What can hang from each mark
zimebol: berop bunaz sapel
sefe: bunaz tutef
zodu: sapel
sapel: sefe zodu
bunaz: nuvo sefe zimebol
nuvo: berop bunaz

Each row was made from one small tree. The marks that hang from a mark follow it in brackets, in alphabetical order. Every link used is in the known rows. Write each row's tree.
Known rows
zodu[sapel[sefe]]: [  8.7  -0.8  32.0  -6.6 -15.6 -29.4 -23.9 -13.0  19.0  10.8  -3.4  -3.8
   7.8  -3.3  -4.5  16.8 -16.4  -6.8   6.7   3.8  35.2   0.4   0.8  -0.8
   8.8  -0.3]
nuvo[berop bunaz]: [ -0.8  -9.4  -0.2   4.5  -2.8   9.3 -11.2  -3.5  19.7  11.5 -10.9  21.8
   4.9  -5.0 -11.5   4.6  42.5   4.6  -2.9   8.2  -9.0 -10.5   3.7 -26.9
  -9.8  -2.9]
zodu[sapel[sefe[bunaz tutef]]]: [  8.2  -6.1  20.1  -1.6  -9.5 -33.7 -15.4  -5.5  11.6   0.8 -12.6 -21.5
  20.9 -14.8   2.6  17.6  28.0  -6.9   2.2  -5.2  32.3 -23.0  23.1   2.1
  -1.7   0.8]
sapel[sefe]: [ -1.3   1.6  24.6   3.1 -10.7 -16.8  -6.4 -11.9  11.3  25.8 -15.5  12.6
  14.6  -1.1  -5.1  11.9 -36.7  -7.4  -6.9 -12.2  20.1   0.6  -9.1  -1.4
  -3.4  -7.3]
sefe[bunaz[nuvo[berop]] tutef]: [ -6.2   0.1 -14.6  -0.6   6.4 -17.5  10.3  10.2  13.9 -12.9 -10.0   2.9
  15.6  -6.2 -11.4   7.6  68.8   2.1  -7.7   6.2 -18.4 -12.8  13.4 -21.0
  -7.8   1.1]
zodu[sapel[sefe[bunaz[zimebol[berop]]]]]: [ 10.8 -13.6  16.8   1.9  -8.0 -19.4 -11.6 -14.5  -2.5   1.8  -1.0 -15.3
 -46.4   7.1   6.4   5.5  -7.6  -6.3   5.4  11.0  25.2   1.1   0.9   9.3
   9.6   3.2]
sapel[sefe zodu]: [ -7.6   5.5  27.8   2.7  -8.0 -15.7  -6.7  -9.1   9.2  23.5 -25.9  12.7
  38.9 -25.0  -8.6   6.9 -40.9   4.2  -6.0 -10.3   3.3  -3.8  -0.6  -3.5
   3.4  -9.4]
zimebol[bunaz]: [  0.9  12.3  18.7 -11.6  -4.4   9.5   0.6  -2.7  22.3  33.4 -11.2   9.1
  18.6   2.7  -3.8   2.9   2.2  -3.4  -6.7  -2.8 -10.7   9.5 -14.8 -15.3
   1.0  -4.3]
sefe[bunaz[zimebol] tutef]: [  5.6 -13.4  -6.8  -2.8   2.2 -31.2  21.0   5.5  16.1   9.5 -10.9  -4.7
  10.3 -15.5  -4.0   3.8  34.9  -5.3 -10.3 -14.1   5.1 -15.7  -1.9  -8.0
 -12.1   4.2]
sapel[sefe[bunaz[zimebol]] zodu]: [  0.3 -10.7   9.6   9.5  -1.4 -11.3   4.0  -7.6  -3.5  26.7 -22.1   1.1
  -9.2 -18.6   0.4  -4.5 -45.7   2.0 -10.1 -17.2 -13.7  -2.8   7.3  10.7
   1.4   2.7]
zodu[sapel[sefe[bunaz[nuvo]]]]: [  7.6  -1.3  21.3   7.5 -11.4 -22.5 -27.7 -10.0   3.8   1.7   0.4 -12.2
 -31.6   4.8   1.9   7.4 -20.4  -4.7   1.5  -1.9   7.4  -5.9  19.2  13.8
   9.4   3.0]
zodu[sapel[sefe[bunaz]]]: [ 10.3  -6.5  32.4   7.3 -12.5 -15.3 -24.5 -11.7  14.6  14.2 -10.2 -11.5
 -11.2  -1.4   3.4  12.3 -10.3  -9.0   0.7  -5.3  19.6 -11.6  17.0   3.8
   3.9   0.2]
sapel[sefe[bunaz[zimebol] tutef] zodu]: [ -2.4 -11.0  -2.7   0.4   1.7 -32.8  10.9   0.3  -5.9  12.0 -27.8  -9.7
  29.3 -32.6   0.1   1.6   2.1   3.3  -8.5 -20.4  -1.2 -16.3  14.2   7.3
  -4.3   3.2]
nuvo[berop bunaz[sefe]]: [  1.0 -12.0 -14.4   5.6  -2.1  27.2 -12.6   5.1   7.5  -3.5 -12.2  13.2
 -11.2  -0.2  -3.7  -2.3  40.3   5.2   8.1   9.8 -10.0  -0.2   1.5 -16.9
  -3.6  -4.4]
bunaz[sefe zimebol]: [  8.1  -8.9  -7.7  -9.5  -6.4 -10.1  13.0   6.3   8.1   9.6  -1.7   8.8
 -20.1   2.5  -3.2  -3.1 -30.2  -3.1   7.4  -2.0   5.5  21.5 -31.8  -1.5
   5.4   2.7]
bunaz[nuvo sefe[tutef] zimebol[sapel]]: [  1.4   4.2 -29.8 -13.3   6.4  -4.0  13.0  16.5 -11.8 -30.9  30.2  -6.9
   1.7   8.7   0.3  -4.6   0.2   0.1  13.0   0.9   9.4  13.9 -10.1  11.8
   3.0  10.6]
bunaz[nuvo]: [ -6.1  11.9  11.2  -3.4  -8.3 -25.4  -9.5  -3.0  16.9   9.4   0.3  17.0
  -5.2   2.9 -15.0   6.2 -25.5  -0.5  -7.4  -0.5  -7.6   0.1 -13.1  -9.4
   3.1  -5.7]
bunaz[nuvo zimebol[berop]]: [ -4.5   1.7  -9.6  -9.2  -2.1 -27.7   9.0  -5.5  -6.4  -7.5  11.5  12.7
 -52.8  15.3  -9.4  -1.9 -18.9   3.1  -2.6  19.1  -2.6  18.7 -35.9  -1.3
   7.4  -2.2]
bunaz[nuvo[berop] sefe[tutef]]: [ -7.4   6.2 -31.1 -14.7   0.9 -16.0  14.6  18.7   2.3 -32.8  -6.2   7.9
  23.5   0.6 -12.3   8.7  56.3   7.1  13.5  19.6  -5.9  17.2 -10.9 -17.8
   3.2  -1.6]
sapel[zodu]: [ -6.4  10.2  30.4  -6.9  -7.7 -12.6  -2.1  -3.0  30.9  23.9 -21.5  17.7
  44.3 -30.9 -14.6   7.6 -24.1   6.0  -8.4  -0.2  -7.5  -8.8  -7.0 -20.8
   6.5 -10.7]
zimebol[berop bunaz[sefe]]: [ -2.9  12.7   4.0  -7.8  -1.0  35.4   6.3  -0.9  -6.9  -1.2 -12.7  -2.5
 -10.3  11.6  11.7  -4.1   7.2   0.0   6.2  20.2  -7.6  19.2 -24.1  -8.1
   6.8 -16.3]

Write each row's tree
[  0.3 -11.6  -6.5  -2.9   4.7 -24.1  22.4  -0.2   1.6  -2.8 -10.3  -8.4
  -2.9  -8.4   2.8   2.2  41.3  -2.6  -9.1   4.2  12.5 -19.6  -9.0  -9.6
  -7.5  -3.5]
sefe[bunaz[zimebol[berop]] tutef]
[ -3.3  17.1 -19.1 -18.9   2.1  -3.2   5.8  13.8  -7.7  -9.7  -5.3  -9.9
  14.2   2.7   3.4   0.0  33.6   2.8   5.8   0.5 -16.2  14.3  -5.3   2.1
   2.7  -3.5]
zimebol[bunaz[nuvo sefe[tutef]]]
[ -2.6  -1.3  -0.6   8.9   1.2   4.9   3.8   1.3  16.0   3.7  -8.6  15.5
 -22.1   9.5 -12.5   0.1  12.2   0.8  -8.0   7.1 -31.4   0.9   5.9 -15.8
  -0.6  -0.5]
sefe[bunaz[nuvo[berop]]]
[  1.1  -0.1 -10.7 -15.6   6.5   6.6  17.7  16.7   2.5 -14.9  13.4  -8.3
  49.0 -19.2  -0.1  -3.3   2.9   4.4  13.0   1.1  13.4   3.2  -7.1  -1.5
   5.8   7.1]
bunaz[sefe[tutef] zimebol[sapel[zodu]]]
[  5.1 -16.9 -25.0  -4.6  -1.4 -15.5  -5.4   8.5  -8.2  -4.8  -5.2  -8.2
 -14.3 -15.8   6.7  -3.2  32.7   3.1   4.3 -12.9  10.8 -13.5  -2.6   5.6
 -12.9   0.7]
nuvo[bunaz[sefe[tutef] zimebol]]
[ -2.9   7.7  -2.9  -3.1   4.5   7.1   9.0  -4.3  -9.2 -14.6  39.1   8.6
 -30.5  27.6  -1.6  -7.6 -29.4   0.9   1.1  19.4   4.3  16.5 -24.8   4.8
   9.3   3.5]
bunaz[nuvo zimebol[berop sapel]]
[  0.9 -14.8 -24.4  -2.2   1.6  -6.0  -5.1   3.9 -21.4 -20.2  -6.2 -10.3
 -27.8 -12.2  12.2  -4.8  39.6   5.3   6.3   3.1  16.3 -15.5 -10.0   3.4
  -8.5  -6.7]
nuvo[bunaz[sefe[tutef] zimebol[berop]]]
[ -6.9  -1.3  16.2   8.0   0.7 -20.4   1.2  -1.7   1.7  11.2 -35.5  -9.0
  54.9 -38.1   0.2   7.9   4.8   3.4 -10.8 -19.9   0.8 -30.4  25.6   2.8
  -8.6  -7.0]
sapel[sefe[bunaz tutef] zodu]
[ -0.9  -9.6 -22.7  -1.4   2.4   7.1  -4.8  10.5   3.4 -17.9 -16.1   4.4
  20.2 -14.1  -1.8   5.3  79.1   7.1   9.0   6.8   0.3  -9.8   6.4 -20.1
 -11.4  -4.9]
nuvo[berop bunaz[sefe[tutef]]]
[ -3.0  17.6  -6.6  -3.3   9.7  46.6   6.0  -1.8  -9.8  -1.7  22.9   7.2
  20.0  36.1  -0.3  -4.3   0.1   0.2   5.4  11.3 -17.5  33.5   6.5   1.4
   6.8   8.9]
zimebol[bunaz[nuvo[berop]] sapel[sefe]]
[ -3.1   2.1  16.9  -5.4   4.4  17.7  15.7  -5.1   6.1  -2.4  18.4   8.7
  13.6  -1.1  -4.3  -5.9 -27.7   3.3   0.9  19.9   8.7   2.4 -20.2  -9.9
   8.9  -0.4]
bunaz[zimebol[berop sapel[zodu]]]
[ -9.7  18.9 -20.6 -14.4   5.1  10.6   9.5   7.8 -22.4 -30.5  -5.9 -12.2
  -5.0   7.9   9.8  -0.9  45.1   6.6   7.6  22.0 -11.4  13.9 -14.8  -0.4
   4.5 -13.3]
zimebol[berop bunaz[nuvo sefe[tutef]]]
[  0.0  -2.3 -22.5  -4.8   7.3   5.7  13.3   0.4  -7.8 -10.0  31.4  16.5
 -10.8  33.1 -11.7  -4.2 -16.5   0.6   7.7  13.5  -3.3  38.7 -14.4   3.5
   9.3  18.3]
bunaz[nuvo[berop] zimebol[sapel[sefe]]]
[  7.5 -12.4 -20.3   2.1   4.1  14.2  -9.5   7.7 -12.4 -15.0  16.7 -11.7
   5.0  -6.7  10.7  -9.1  22.7   0.3   8.5 -11.0  14.6 -15.5   7.4   9.5
 -12.9   5.3]
nuvo[bunaz[sefe[tutef] zimebol[sapel]]]
[  1.4   0.6  19.4  14.8   3.1  16.8  -1.4  -3.7   2.0   2.5   5.7  -8.8
  45.3  -2.7   7.4   7.1  -2.7 -10.6  -6.7 -17.8  24.0 -20.2  26.9   4.2
 -13.1   1.2]
zimebol[sapel[sefe[bunaz tutef]]]
[ -9.1   4.2  13.4  18.0  -3.1  -7.9 -13.3  -6.5  -7.8  13.7 -21.9   2.6
  -3.0 -16.5  -1.4  -0.9 -44.9   5.2 -11.5 -13.5 -26.9 -14.5  21.0  13.1
   2.6  -5.7]
sapel[sefe[bunaz[nuvo]] zodu]
[  3.1 -12.2   5.7  11.3   1.7  16.1 -21.6  -8.2 -13.7  14.0  11.8   1.7
  -4.2  -9.4   4.4 -11.3 -36.4   3.3  -2.8 -15.5   2.8 -18.0  13.8  16.9
  -6.2   6.2]
nuvo[bunaz[zimebol[sapel[sefe zodu]]]]
[  2.0  -6.7   2.6  -0.2   9.5   1.7  17.1   7.6  12.1   1.2   4.6  -8.7
  38.8 -24.1  -1.8  -3.6  18.5   0.5  -6.6 -10.6   1.6 -23.1  14.9  -4.9
  -4.6   8.8]
sefe[bunaz[zimebol[sapel[zodu]]] tutef]
[ -2.4  18.7  23.9  -2.7   6.3  57.3   3.1  -8.3   5.9   4.3  18.0   0.9
  21.1  21.1  11.1  -4.1   0.1  -4.4  -1.0  19.8   2.7   5.5  -7.2 -13.0
   4.6  -9.1]
zimebol[berop bunaz sapel]
[ 10.3 -13.2  -9.1   9.0  -0.3  32.8 -15.3   2.0  -9.1   1.5  21.5  -2.1
 -29.2   6.6  11.2 -13.6 -23.6  -1.2   7.1 -10.1   5.4  -3.5   2.5  11.8
  -6.1   5.7]
nuvo[bunaz[sefe zimebol[sapel]]]
[-11.6   4.2   2.7   8.9   0.7 -27.1  -7.0   1.8 -11.1  -0.5 -27.2  -8.9
  26.3 -29.8  -1.3   3.7   1.7   7.7 -10.5 -16.0 -14.2 -26.9  29.0  11.6
  -3.5  -5.7]
sapel[sefe[bunaz[nuvo] tutef] zodu]
[ -3.8  -1.4  27.7  16.9  -4.9   1.1  -8.7  -8.4   3.2  26.7 -30.7   2.0
  15.0 -22.8   1.5   2.0 -43.0   1.1 -11.7 -18.4 -14.4 -16.4  18.2   4.5
  -1.9  -7.1]
sapel[sefe[bunaz] zodu]
[  1.4   5.7  -3.5  -5.1   1.3  -2.1   6.5   0.9   5.3   1.4  37.9  12.8
 -16.5  20.7 -10.1  -7.0 -44.0  -2.8  -1.0   2.4  -3.5  14.3 -15.2   3.6
   6.8  12.9]
bunaz[nuvo zimebol[sapel]]
[  5.2   1.1  30.4  21.6  -1.5  36.8  -8.2 -11.4   5.1  17.9   8.0  -0.3
  13.0  10.8   7.5  -0.7 -46.3 -12.1  -8.1 -17.5  12.4 -12.0  22.4   6.1
  -5.7   0.5]
zimebol[sapel[sefe[bunaz]]]
[  8.3 -21.7 -31.2  -1.9   0.9  12.8  -3.1   6.1  -2.1  -2.2  -3.2  12.7
 -40.1   6.1  -3.3 -10.1  32.6   6.1  11.4   8.5 -11.0  15.2 -12.5 -10.2
  -2.1   6.6]
nuvo[berop bunaz[sefe zimebol]]
[ -4.9  12.5  -5.0 -14.3   2.8  18.0  14.7   6.6  -8.5 -13.6 -14.1 -12.7
  21.5  -1.4  12.7   3.2  50.3   1.8   8.1  15.9   4.5   9.0 -16.6 -11.5
  -1.8 -15.0]
zimebol[berop bunaz[sefe[tutef]]]
[ -6.3  11.4 -15.5  -8.9  -4.3 -23.4   0.6  13.9   0.4 -23.1  -4.3  -1.7
  16.7  -9.0  -5.9   7.9  15.8   2.4   5.9   0.9   1.8   2.3  -7.2  -1.2
   0.9  -6.7]
bunaz[nuvo sefe[tutef]]
[  1.1  -5.4  -5.3   4.2  -4.0  -3.5 -21.7   5.7   0.2  -5.5 -13.3  -5.6
  13.8 -24.5   7.4   3.1  36.0   1.7   1.4 -10.0  11.6 -30.5   8.9  -2.5
 -15.9  -9.1]
nuvo[bunaz[sefe[tutef]]]
[  3.9  -0.6  10.3  -1.2  -7.2 -40.6 -22.1  -2.5   0.7 -10.7  -5.5 -22.0
   0.5  -7.3   0.0  14.9  25.0  -3.4   2.7  -2.6  19.0 -16.3  25.1  10.6
   2.7   2.9]
zodu[sapel[sefe[bunaz[nuvo] tutef]]]
[  2.6   2.9  -6.7  -0.6   1.4  -3.7   0.2  -5.1 -12.4   0.1  33.6   7.1
 -20.3  25.7  -1.3  -5.0 -57.9  -4.0   0.8  -5.3   7.2  21.4  -9.3  20.6
   5.5  13.6]
bunaz[nuvo zimebol[sapel[sefe]]]
[ -7.0  17.2  -8.8  -5.8   0.4  27.7   1.8   1.9 -19.1 -15.0  -1.8  -3.6
 -39.0  20.9   9.3  -7.4   2.1   4.5   6.9  21.7 -22.2  26.9 -20.1   2.1
   8.9 -14.5]
zimebol[berop bunaz[nuvo sefe]]
[  0.2   4.9 -17.7  -1.1   4.8  24.1   7.9   5.8 -23.5 -31.8  34.5   0.0
 -49.7  28.4   6.0 -12.5 -37.8   1.1  13.4  21.1   4.0  27.0 -24.9  13.9
  14.3   1.9]
bunaz[nuvo sefe zimebol[berop sapel]]
[ -0.5  -4.7  11.5   8.8  -2.6 -20.6   1.4  -4.0   3.6  11.8 -23.9  -8.5
  30.7 -14.4   3.2  11.1  11.3  -7.2 -12.2 -21.4  16.1 -23.0  17.1   0.1
 -15.1  -3.5]
sapel[sefe[bunaz tutef]]
[ -0.4  -8.0  -5.6  13.8   0.0 -11.0   0.5 -11.6 -24.7   3.2  -4.3  -0.5
 -65.1  19.8   5.5  -5.8 -36.8  -3.1  -8.4  -1.3  -6.0   9.7  -4.9  21.4
  -0.4  -1.2]
sapel[sefe[bunaz[nuvo zimebol[berop]]]]
[ -4.8  -0.2  -2.1  10.1  -1.3 -29.1  -4.4  -2.2 -10.0   1.0 -17.7  -7.8
   5.4  -6.1   1.6   8.6   5.2  -3.4 -11.4 -18.5   1.1 -19.3  20.9   9.6
 -10.5  -4.5]
sapel[sefe[bunaz[nuvo] tutef]]
[ -4.4  14.4  -9.5 -15.7   4.5  11.4   8.3   3.7  12.2   8.7  -0.6  17.3
   1.8  19.7 -13.8   0.1  32.7   4.9   0.0  18.6 -34.1  31.8 -12.8 -19.2
   6.6   1.4]
zimebol[bunaz[nuvo[berop]]]
[  3.3  -0.9 -33.6  -9.2   7.8  27.1  18.8  14.7  -6.2 -25.4  34.4  12.2
 -26.8  32.0  -7.9 -11.3  -8.7   3.0  18.9  20.8 -13.0  45.7 -19.1  -0.4
  14.4  15.4]
bunaz[nuvo[berop] sefe zimebol[sapel]]
[ -1.0   2.2  28.1  25.1   2.3  45.6  -3.5 -16.3  -6.9  -0.7   7.7  -3.9
  -5.0  17.1  16.1  -0.7 -34.8  -8.7  -6.2   6.6  16.1 -11.8  15.3   6.1
  -3.3  -9.2]
zimebol[berop sapel[sefe[bunaz]]]
[  9.0  -9.1  14.0  10.5   2.4  20.4  10.5  -2.3  16.6  21.2  17.5   3.1
 -11.0  10.1   0.0  -8.2 -32.0  -9.6  -8.4 -10.9  -2.1  -2.3   2.6   0.2
  -4.8  10.1]
sefe[bunaz[zimebol[sapel]]]
[  8.7 -16.6 -14.0   3.0  -4.3   2.5 -13.4   1.0  -7.5   7.8  -2.3   1.3
 -44.0  -3.2   4.0 -10.2 -13.4   1.3   3.1 -11.2  -3.5  -3.3  -9.4   6.7
  -6.6   1.3]
nuvo[bunaz[sefe zimebol]]
[ -8.5  24.4  -0.8 -11.9  12.2  52.0   9.1   6.7   7.7  -3.0  19.5  11.7
  41.6   9.8  -9.0  -9.4   9.5  11.5   5.2  21.1 -40.5  21.2   8.1 -15.3
  14.4   6.8]
zimebol[bunaz[nuvo[berop]] sapel[zodu]]
[ 10.5  -9.5   7.2   1.2  -8.6 -33.3 -16.1  -7.7  -5.2   3.5   4.8 -12.7
 -49.4  11.1   0.2   2.4 -23.2  -5.4   3.5  -1.4   7.0   6.4   7.6  22.0
   9.3  12.1]
zodu[sapel[sefe[bunaz[nuvo zimebol]]]]
[ -5.5  18.5  14.6  -8.7   8.6  28.1   0.5   0.5  -3.8   7.5   1.9 -10.1
  90.8 -13.5   6.1   1.4   6.7   3.2   1.0  -8.3   2.2  -3.2  19.2   1.9
   0.6  -0.2]
zimebol[bunaz sapel[sefe[tutef] zodu]]
[  5.7  -2.6  -1.0  11.6   4.8  14.7   6.5   0.1   2.6   6.7  27.1   3.4
 -35.9  19.2   0.0 -12.8 -35.3  -5.0  -8.3 -11.2 -17.4   1.8   3.9  10.0
  -0.6  12.6]
sefe[bunaz[nuvo zimebol[sapel]]]
[ -3.5  -5.5 -19.5  -2.4   7.2 -30.0  16.5   2.3 -11.0 -18.0  -0.4  -9.9
 -33.3  -2.3  -1.8  -1.7  39.4   2.2  -8.7   5.9  -5.7 -12.7  -6.3   2.3
  -4.9  -0.7]
sefe[bunaz[nuvo zimebol[berop]] tutef]
